Each row was made from one walk, in order. Every step used is in the known rows, and no mark comes twice. Write each row's walk.
Known rows:
lefotem > memiz > mezu: [ 1.651 -2.206 -1.205  1.512  0.021  3.765  3.093 -0.525 -1.056  0.124
 -0.241 -1.499  0.265  2.615 -0.979  2.169 -1.100  0.382 -2.811 -0.047
 -0.345 -2.730  2.036 -2.461  0.218  0.048 -0.508]
mezu > ledizan > sarikat > tabafam > lefotem > memiz: [ 0.963  1.348  1.001 -0.229 -0.859  2.494 -0.625 -1.437  0.137  2.490
  0.630 -4.308 -0.409  3.536 -3.845  2.612 -1.165  1.189 -4.543  1.150
 -0.568  1.528  1.562  3.623 -0.713  2.153 -2.467]
memiz > sarikat > tabafam: [ 2.489 -0.184  0.142 -0.669 -0.016  0.217 -0.330 -0.864  2.129  1.338
  0.308  0.450 -0.599  1.418 -3.342 -1.370 -1.235  0.106 -1.974  0.941
 -4.302  1.599  1.095  1.682 -1.232  1.729 -2.988]
ledizan > lefotem > tabafam > mezu: [-1.341 -0.851 -1.101  1.935  0.879  0.846 -0.118 -0.268 -0.124 -0.487
 -1.360 -4.599  1.364  3.650 -1.122 -2.987  0.547 -0.118 -1.928  2.589
  0.002 -3.046  1.924  0.853  2.273  0.975 -1.640]
ledizan > lefotem > memiz: [-0.469  0.399 -0.780  1.984 -1.264  2.085 -0.031 -0.769  0.354 -0.696
 -0.053 -4.125  1.021  3.270 -1.623 -3.085  1.080  0.046 -2.148  1.702
  0.364 -1.065  1.621 -2.930  0.994 -0.666 -0.921]
lefotem > memiz > vige > tabafam > mezu > ledizan > sarikat: [ 0.592  3.225 -1.953  0.636  0.586  5.986 -0.662 -0.053 -1.784  0.667
  1.123 -4.420  0.367  2.714 -1.976  8.876 -2.922  1.586 -4.661  2.829
  0.407 -2.821  1.483  4.214  3.556  4.026 -0.988]
ledizan > mezu > memiz > lefotem > tabafam: [-0.880  0.154 -1.976  0.738 -0.063  0.286 -1.023  0.173 -2.048 -1.234
 -0.462 -7.155 -0.742  3.090 -2.759 -2.538  1.132  0.230 -2.200  0.318
  1.179  4.298  1.525  2.573  3.404  1.346 -0.026]
tabafam > lefotem: [-1.066 -0.652 -0.323  1.219 -0.696 -0.603  0.654 -1.303  0.549 -0.211
 -0.630 -0.116  0.681  4.059 -2.467 -3.173  0.541  1.241 -1.934  1.914
 -1.386  0.959  1.320  0.874 -0.552 -0.078 -1.849]
sarikat > memiz > vige > ledizan: [ 0.878  0.515 -2.496  0.031 -1.085 -1.021  0.560 -0.502  0.841  2.369
  0.858 -0.042  3.085  2.739 -2.620  3.509 -1.957  0.119 -1.155  3.386
 -1.096  2.189  0.960  0.556  3.110  1.800  0.152]
ledizan > mezu > memiz: [-2.681  0.022 -1.028  1.206 -0.099 -2.237 -0.995 -0.730 -0.351 -2.124
 -0.720 -5.058  0.478  2.523 -1.308 -7.914  1.396  0.899 -2.588  0.608
  0.631  0.554  1.067  3.565 -0.298 -0.605 -0.189]
ledizan > sarikat: [-1.033  0.042 -1.659  1.158 -0.822 -1.591  0.222 -0.411 -2.076 -1.171
 -0.978 -1.422  0.149  1.730 -1.350 -1.269 -0.020  0.795 -2.271  1.909
  2.484 -1.006  1.184  5.198  0.374 -1.378 -0.914]
kizepa > vige > ledizan: [ 1.148 -2.531 -0.939  1.181 -1.309 -1.232  0.377 -0.744  0.375  0.772
 -2.351  0.045  0.371  2.114 -1.183  1.870 -2.697  0.924 -2.156  3.493
 -0.579  0.894  0.575  0.839  1.731 -0.864 -1.285]
mezu > memiz: [-2.036  1.346 -0.688  0.990 -0.123 -1.287 -0.813 -0.868 -0.743 -1.607
  0.529 -1.005 -1.892  1.823 -0.744 -4.828  1.157  0.722 -1.976  1.135
 -0.450 -1.564  0.804  1.440 -0.165 -0.589  0.208]
sarikat > ledizan > mezu > memiz > vige: [-0.961  1.955 -1.724  0.272  0.252  0.701  1.459 -0.647  2.710 -0.503
  0.119 -3.918  0.738  3.287 -1.889 -5.215  2.027  0.675 -3.356  1.811
  0.159  1.708  0.903  3.057  1.872  1.455 -1.136]
vige > ledizan > sarikat > tabafam > mezu > memiz > lefotem: [ 1.183  0.835 -0.070  0.776  0.553 -2.658 -1.852 -0.856 -0.386  0.948
  1.137 -2.684 -0.262  3.474 -3.437 -1.287 -1.749  1.168  2.038  1.567
  0.135  1.751  1.290  5.466  3.279  2.685 -1.595]
ledizan > sarikat > tabafam > mezu: [ 0.298 -0.737  0.445  1.007  1.110 -1.069 -0.572 -1.017  0.167  0.952
 -1.071 -0.740  1.456  3.025 -1.726 -3.019  0.529  0.696 -2.505  2.498
 -0.880 -3.208  1.303  6.131  0.929  1.453 -2.942]
vige > ledizan > lefotem > tabafam: [ 1.362 -1.036 -1.728  0.824 -1.429 -1.381  0.448  0.386  0.105 -0.305
  0.306 -5.436  1.618  2.358 -2.593  1.592 -2.510 -0.487 -0.166  2.341
  1.798  1.064  1.800  0.455  1.953  0.173 -1.360]
kizepa > vige > tabafam > lefotem > memiz > sarikat: [ 0.442 -0.012 -1.221  1.487 -0.205  7.697 -1.030 -0.431  0.385 -0.096
 -1.548 -1.559 -1.038  3.019 -4.209 -0.861 -1.931  2.170 -6.303  1.571
 -5.175  3.243  1.495  0.177 -0.119  4.805 -1.511]
sarikat > memiz > mezu > ledizan: [ 0.956 -0.236 -2.317 -0.795  0.197  0.132  0.641 -0.217 -0.157  3.328
  0.288 -2.888 -2.275  2.606 -1.516  6.179 -2.557  0.208 -1.232 -0.183
 -2.221 -2.494  1.137  0.642 -1.263  0.320 -0.100]
mezu > memiz > lefotem > ledizan > sarikat: [-1.565  2.086 -1.637  1.357 -1.614 -4.960 -0.585 -0.511 -4.130 -1.516
  0.172 -4.815 -2.182  1.821 -2.214 -0.909 -0.105  1.270 -0.713  0.987
  1.958  1.757  1.402  5.025  3.062 -0.125  0.348]
tabafam > lefotem > ledizan > sarikat: [-1.917  0.257 -0.946  1.450 -1.943 -4.790  0.904 -1.104 -2.796 -0.804
 -0.874 -3.830  0.643  2.622 -2.683 -1.531 -0.739  1.642 -2.818  1.887
  1.146  1.079  1.792  5.977  0.573 -0.149 -1.124]
vige > ledizan > lefotem > memiz > sarikat: [ 1.317  0.217 -1.174  1.205 -1.239  1.480 -0.177 -0.720  1.065 -0.166
  1.152 -3.893  1.450  1.642 -3.953  0.216 -4.868  0.437  0.549  1.175
 -0.527  3.360  2.036 -2.004 -0.019  1.019 -1.134]
kizepa > vige > tabafam > mezu: [ 0.561 -1.289 -1.370  2.477  1.301  4.319 -1.506  0.197 -0.004 -0.615
 -3.071  0.406  0.326  3.644 -0.717 -0.654  0.302  1.571 -5.102  3.689
 -4.201 -4.451  0.673  2.027  2.566  3.072 -1.806]
kizepa > vige > ledizan > mezu: [ 0.337 -3.699 -1.273  1.472 -1.231 -2.331  0.056 -0.692  0.662 -0.132
 -3.550 -4.636  3.044  3.051 -1.847 -1.722 -1.968  1.074 -2.981  2.731
  0.710  3.078  0.876  3.246  1.489 -0.875 -1.757]
lefotem > tabafam > mezu > ledizan > sarikat: [-1.227  1.009 -1.367  0.240  0.758  0.529 -0.802 -0.280 -2.795  0.865
 -0.578 -5.179 -0.956  1.713 -1.361  5.827 -3.057  0.759 -3.013  1.941
  2.529 -2.289  1.620  6.435  1.485  0.658 -1.005]
vige > kizepa: [ 1.821  0.091 -1.106  0.719 -0.406  1.521  0.703 -0.995 -0.072 -0.616
  0.822  0.729 -3.299 -0.067  2.327  1.130  0.063  0.906  2.043  3.208
 -2.271 -1.890  1.636  0.518  1.359 -1.053 -0.850]
memiz > sarikat > tabafam > lefotem: [ 1.280 -0.341  0.754 -0.371 -0.199  0.281  0.179 -1.469  2.640  1.501
  0.123 -0.080 -0.283  3.382 -4.610 -3.737 -0.763  1.101 -2.206  1.060
 -5.013  3.426  1.466  2.335 -2.141  2.788 -3.594]
tabafam > lefotem > ledizan: [-1.034 -0.286 -0.273  1.320 -1.777 -4.325  1.013 -1.413 -1.172 -0.381
 -0.605 -2.197  0.953  3.109 -2.348 -1.100 -0.373  1.258 -2.254  1.968
 -1.776  1.200  1.709  1.141  0.836 -0.201 -1.184]

Which walk is each row?
[ 1.112 -1.423 -1.885  0.826 -1.307 -1.888  1.757 -0.728  1.002 -0.224
 -0.281 -4.417  5.089  3.191 -2.369  1.483 -2.281  0.689 -1.408  2.854
  1.582  3.593  1.309  2.031  3.045  0.306 -1.616] -> memiz > vige > ledizan > mezu
[ 0.445  2.946 -0.220  0.215  1.114  2.890  0.698 -1.542  0.400  0.479
  1.832 -1.586 -4.288  0.970  1.956 -1.886  1.968  1.621 -0.550  3.898
 -3.057 -3.316  1.747  5.768  3.316  3.897 -1.518] -> ledizan > sarikat > tabafam > mezu > memiz > vige > kizepa
[ 1.128  0.538 -1.208  0.814  1.125  4.056 -2.127 -0.051  0.190  1.081
 -1.603 -1.861 -1.939  3.077 -0.821  6.692 -2.482  1.603 -4.224  3.137
 -3.773 -4.167  0.476  1.903  1.843  2.420 -1.853] -> kizepa > vige > tabafam > mezu > ledizan
[ 1.200 -1.758 -1.427  1.902 -0.491  2.902  3.031 -0.409  0.121 -0.309
 -0.169 -4.448 -0.066  3.663 -1.170 -0.955 -0.290  0.195 -1.541  0.011
 -0.026 -3.272  2.142 -3.407 -0.120  0.036 -1.253] -> ledizan > lefotem > memiz > mezu
[-1.484 -1.154 -2.589  0.827 -1.171 -2.327 -1.707 -0.145 -1.192  2.186
 -2.598 -2.090  0.658  2.316 -2.578 -1.559 -1.235  0.858 -3.536  2.934
  0.107  1.445  0.619  6.784  0.941  0.514  0.330] -> kizepa > vige > ledizan > sarikat > memiz
[-3.302  1.779 -1.026  1.048 -1.204 -2.349  1.679 -1.581 -0.369 -1.052
 -0.097 -6.544  0.938  4.043 -2.235 -5.253  2.027  1.750 -4.934  1.927
 -1.278  2.677  1.566  2.710  2.458  2.443 -0.596] -> tabafam > lefotem > ledizan > mezu > memiz > vige
[ 1.676  0.715  0.865 -0.553  1.126 -0.181 -1.268 -1.309  1.604  2.871
  0.241 -1.521 -0.724  2.795 -1.443  4.753 -1.980  0.411 -1.477  1.980
 -2.770 -3.248  0.936  1.872  0.434  0.901 -2.925] -> sarikat > tabafam > mezu > ledizan
[-0.305  0.817 -1.198  1.395 -0.742  2.980 -0.192 -0.777  0.718 -0.697
  0.312 -3.739 -0.103  2.055 -3.115 -2.646 -1.654  0.463 -1.413  0.735
 -1.431  1.778  1.881 -2.388 -0.517  0.772 -1.123] -> ledizan > lefotem > memiz > sarikat
[-0.701  1.402 -0.221  1.501 -0.053  2.659 -1.016 -1.159  0.632  0.812
  0.263 -5.833  0.257  3.671 -1.394  2.053 -1.481  0.425 -1.497  1.800
 -0.024 -2.815  1.697 -2.291  1.192  0.150 -1.309] -> tabafam > mezu > ledizan > lefotem > memiz
[ 0.590  2.937  0.133 -0.515 -0.932  4.562  1.501 -1.639  0.607  2.966
  1.356 -3.980 -0.265  4.057 -3.369  5.140  0.114  1.288 -6.008  2.317
 -0.973  1.743  1.426  2.581  1.942  3.932 -2.409] -> mezu > ledizan > sarikat > tabafam > lefotem > memiz > vige
[ 0.733  0.524 -1.990  0.308  0.462  0.870 -0.672  0.545  0.469 -0.277
 -0.366 -6.517 -0.536  3.271 -3.454 -2.909  0.548 -0.035 -1.280  0.244
  1.323  5.161  1.506  3.356  2.941  1.552 -0.734] -> sarikat > ledizan > mezu > memiz > lefotem > tabafam
[ 0.158 -1.028 -2.657  0.417 -1.109 -2.126  0.393 -0.449  1.113  1.358
 -0.538 -4.851  5.485  3.522 -3.172 -0.291 -1.359  0.351 -1.924  2.653
  0.112  4.231  1.208  2.976  2.665  1.370 -0.436] -> sarikat > memiz > vige > ledizan > mezu
[ 0.296  1.517 -1.260  0.354 -0.954 -1.134  1.197 -0.959  0.362 -0.189
  1.987 -0.881  0.824  1.997 -1.663  2.275 -2.241  0.810 -0.684  2.934
  0.355  1.197  1.009  0.606  2.956  1.362 -0.141] -> mezu > memiz > vige > ledizan
[ 0.196  0.763 -2.585  0.715 -1.718 -1.997  0.547 -0.347  2.237  1.618
  0.775 -3.732  2.604  3.970 -2.810 -0.429 -0.546 -0.047  0.503  3.362
 -0.695  1.197  1.118 -0.488  2.491  1.408 -0.761] -> sarikat > memiz > vige > ledizan > lefotem
[-0.005  1.095 -1.629 -0.115 -0.845  0.542 -0.141  0.179 -0.122  0.532
  0.299 -7.282 -1.994  2.450 -1.678  3.978 -1.241 -0.472 -2.151  1.528
  0.832 -0.825  1.444  0.148  0.971 -0.147 -1.413] -> mezu > ledizan > lefotem > tabafam
[-0.216 -2.133 -1.544  2.064 -1.600 -1.294 -0.338 -0.171 -0.423 -1.209
 -3.542 -6.868  2.074  4.319 -3.029 -3.537  0.362  2.124 -6.458  2.306
 -3.110  2.470  1.295  4.311  1.560  2.314 -2.094] -> kizepa > vige > tabafam > lefotem > ledizan > mezu
[-0.319  1.037 -1.203  0.625  0.608  0.751  0.912 -0.659 -0.507  0.305
  1.369 -2.793  1.675  2.238 -1.735  2.860 -2.831  0.584 -2.035  3.278
  0.397  0.136  1.586  1.745  4.566  3.325 -0.048] -> lefotem > tabafam > mezu > memiz > vige > ledizan
[ 0.839 -0.794 -1.669  0.892 -1.474 -3.486  0.363 -0.365 -1.624 -0.475
  0.131 -1.670  2.063  1.261 -2.341  2.566 -3.997  0.908  0.362  2.354
  3.596  0.973  1.309  5.554  0.921 -1.117 -1.004] -> vige > ledizan > sarikat
[-1.466  0.078  0.726  0.535 -1.010 -5.290 -0.823 -1.430  0.363 -0.683
 -0.368 -7.050  0.805  3.531 -3.202 -8.637  1.477  1.288 -3.988  0.561
 -2.244  2.575  1.494  5.429 -0.441  1.779 -1.795] -> sarikat > tabafam > lefotem > ledizan > mezu > memiz
[ 1.194 -2.721 -1.371  1.045 -1.233 -3.789  0.135 -0.477  0.453 -0.709
 -0.726 -4.389  4.839  2.572 -2.519 -0.465 -3.344  0.568  0.155  1.863
  1.889  3.152  1.368  2.923  0.908 -1.365 -1.523] -> vige > ledizan > mezu
[ 0.870  3.214 -2.442  0.594 -0.084  4.385 -0.176  0.567 -0.135 -1.787
  1.860 -0.843 -0.778  2.660 -1.583  0.672  1.051  1.196 -4.314  2.617
 -2.836 -1.955  0.664  1.085  2.950  4.223 -0.351] -> mezu > memiz > vige > tabafam
[ 0.796  0.786  0.677 -0.933 -0.801 -1.313 -0.232 -1.342  0.924  2.340
  0.358 -3.158 -1.344  3.704 -3.746  1.050 -0.827  1.302 -2.876  1.390
 -1.254  1.104  1.172  6.398 -1.585  1.683 -3.552] -> mezu > ledizan > sarikat > tabafam > lefotem
[ 0.974  1.360  0.412 -0.826  0.357 -0.259 -1.257 -0.992  1.678  0.641
  1.079 -0.463 -2.520  1.100 -3.189 -4.740 -0.467  0.510 -2.280  0.314
 -4.449  1.229  0.973  2.712 -1.721  2.382 -2.008] -> mezu > memiz > sarikat > tabafam
[ 0.551 -1.991 -1.657  1.290 -1.437 -0.021  0.453  0.174  0.221  0.291
 -2.016 -5.747 -0.141  2.792 -1.891  0.384 -1.373 -0.072 -2.934  3.099
  0.553  0.918  1.337  0.653  2.405  0.547 -1.498] -> kizepa > vige > ledizan > lefotem > tabafam
[ 2.490 -1.766  0.046  0.083 -1.247 -2.050 -0.125 -0.597  0.626  1.775
 -1.809 -1.282 -0.096  2.140 -2.493  0.343 -1.476  0.796 -3.549  2.940
 -0.395  0.808  0.602  6.664  0.811  0.903 -3.043] -> kizepa > vige > ledizan > sarikat > tabafam
[-0.648  2.624 -0.931  1.071  1.186  3.652  1.071 -1.603  0.262 -0.526
  1.699 -0.584 -3.918  1.039  2.903 -1.118  1.625  1.569  0.483  3.988
 -3.306 -3.588  1.720  1.148  3.873  2.408 -0.200] -> tabafam > mezu > memiz > vige > kizepa
[-0.806  0.438 -1.054  0.547  0.410 -1.617 -0.667 -0.328  2.385 -1.199
 -0.575 -4.507  0.555  2.655 -2.214 -8.393  0.871  0.558 -1.421  0.506
  0.774  1.545  1.004  4.614 -0.762 -0.581 -1.081] -> sarikat > ledizan > mezu > memiz
[-0.067 -0.668 -2.562  1.164  0.778 -0.532 -1.916  0.316 -2.437  2.145
 -0.722 -4.283  2.560  3.398 -3.811  2.704 -2.567  0.343 -0.012  2.359
  1.167  2.525  1.959  5.422  4.625  3.042  0.128] -> vige > ledizan > sarikat > memiz > lefotem > tabafam > mezu
[-1.334  1.297 -2.843  0.651  0.801  2.542 -3.748  0.560 -1.306  2.551
 -2.468 -3.819 -1.430  3.196 -2.161  2.119 -0.823  1.505 -5.706  2.769
 -2.818 -2.752  0.451  7.550  1.041  3.610 -0.185] -> kizepa > vige > tabafam > mezu > ledizan > sarikat > memiz
[ 1.188 -0.003  0.701 -0.090 -1.307 -3.585  0.563 -1.570  0.729  1.164
  0.069 -2.058  0.117  2.497 -4.354 -1.602 -1.595  1.119 -2.736  1.158
 -4.897  3.400  1.820  2.372 -0.545  2.345 -2.826] -> memiz > sarikat > tabafam > lefotem > ledizan
[ 0.446 -0.474  0.607  0.126 -0.764 -1.407  0.300 -1.254  0.896  1.035
 -0.491 -1.559  0.311  3.978 -3.657 -4.180  1.196  1.288 -3.197  1.696
 -1.319  1.191  1.261  6.332 -1.138  1.667 -3.463] -> ledizan > sarikat > tabafam > lefotem
[-2.531 -0.502 -0.609  1.949  0.731 -0.052 -1.372 -0.391 -0.041 -0.279
 -1.795 -5.874 -1.368  3.175 -1.067 -5.067 -0.681  0.838 -3.063  2.903
 -0.470 -1.838  1.345  2.608  2.388  2.237 -0.526] -> kizepa > vige > ledizan > lefotem > tabafam > mezu > memiz
[-2.829  1.463 -1.166  1.190  1.422  1.154 -1.332 -0.464  0.104 -1.336
  0.185 -5.397 -2.050  1.934 -2.591 -6.399 -1.435  0.696 -1.693  0.797
 -1.954 -0.362  2.036  2.050 -0.064  2.898 -0.690] -> ledizan > lefotem > tabafam > mezu > memiz > sarikat
[ 2.547  1.756 -2.795  0.627 -0.439  4.836  0.772  0.700  0.186 -1.020
  1.069  0.497  1.083  2.915 -1.728  4.213  0.411  0.875 -4.098  3.341
 -2.763 -1.580  0.724 -0.046  3.509  3.560 -1.281] -> memiz > vige > tabafam
[-1.178  0.476 -1.523  1.236 -0.369 -1.760 -1.296 -0.547 -0.755 -1.419
 -0.336 -5.218 -0.518  3.792 -2.479 -5.241  1.614  0.948  0.097  0.251
  0.442  3.757  1.073  1.724  2.298  0.052 -0.365] -> ledizan > mezu > memiz > lefotem
[-0.096  1.536 -1.140  0.314 -1.236 -1.513 -0.321 -0.615  1.348  0.340
  0.558 -5.194 -1.967  3.053 -1.407  2.040 -1.062  0.164  0.354  1.655
 -0.049 -1.882  0.943 -0.858 -0.320 -1.561 -1.900] -> mezu > ledizan > lefotem
[ 2.016 -3.420 -1.292  2.163 -0.996  2.690  2.999 -0.496  0.677  0.690
 -1.690 -4.614 -0.294  3.696 -1.257  1.113 -2.107  0.715 -2.266  1.215
 -0.379 -1.808  1.841 -2.620  0.902  0.650 -1.481] -> kizepa > vige > ledizan > lefotem > memiz > mezu
[-0.554  1.857 -1.434  1.673 -1.289  4.164  2.080 -0.997  0.904 -0.166
  0.495 -3.659  1.141  3.923 -1.348 -0.461  2.112  0.146 -3.951  2.847
 -0.213 -0.542  1.462 -3.814  3.418  1.319 -0.969] -> ledizan > lefotem > memiz > vige
[ 1.553 -0.190 -0.024 -0.081 -0.686 -1.654 -0.116 -0.586  0.079  0.776
 -0.386 -0.899  0.001  2.120 -2.258 -1.825  1.007  0.276 -2.981  1.740
 -0.238 -0.866  0.914  6.040 -0.177  0.345 -2.803] -> ledizan > sarikat > tabafam
[ 3.240 -0.470  0.627 -0.737 -0.019  3.428  1.962 -1.251  1.146  3.432
  1.100 -3.796 -1.881  3.815 -2.804  6.819 -2.942  0.832 -2.985 -0.380
 -2.665 -1.035  1.829 -0.550 -1.428  2.262 -2.682] -> sarikat > tabafam > lefotem > memiz > mezu > ledizan
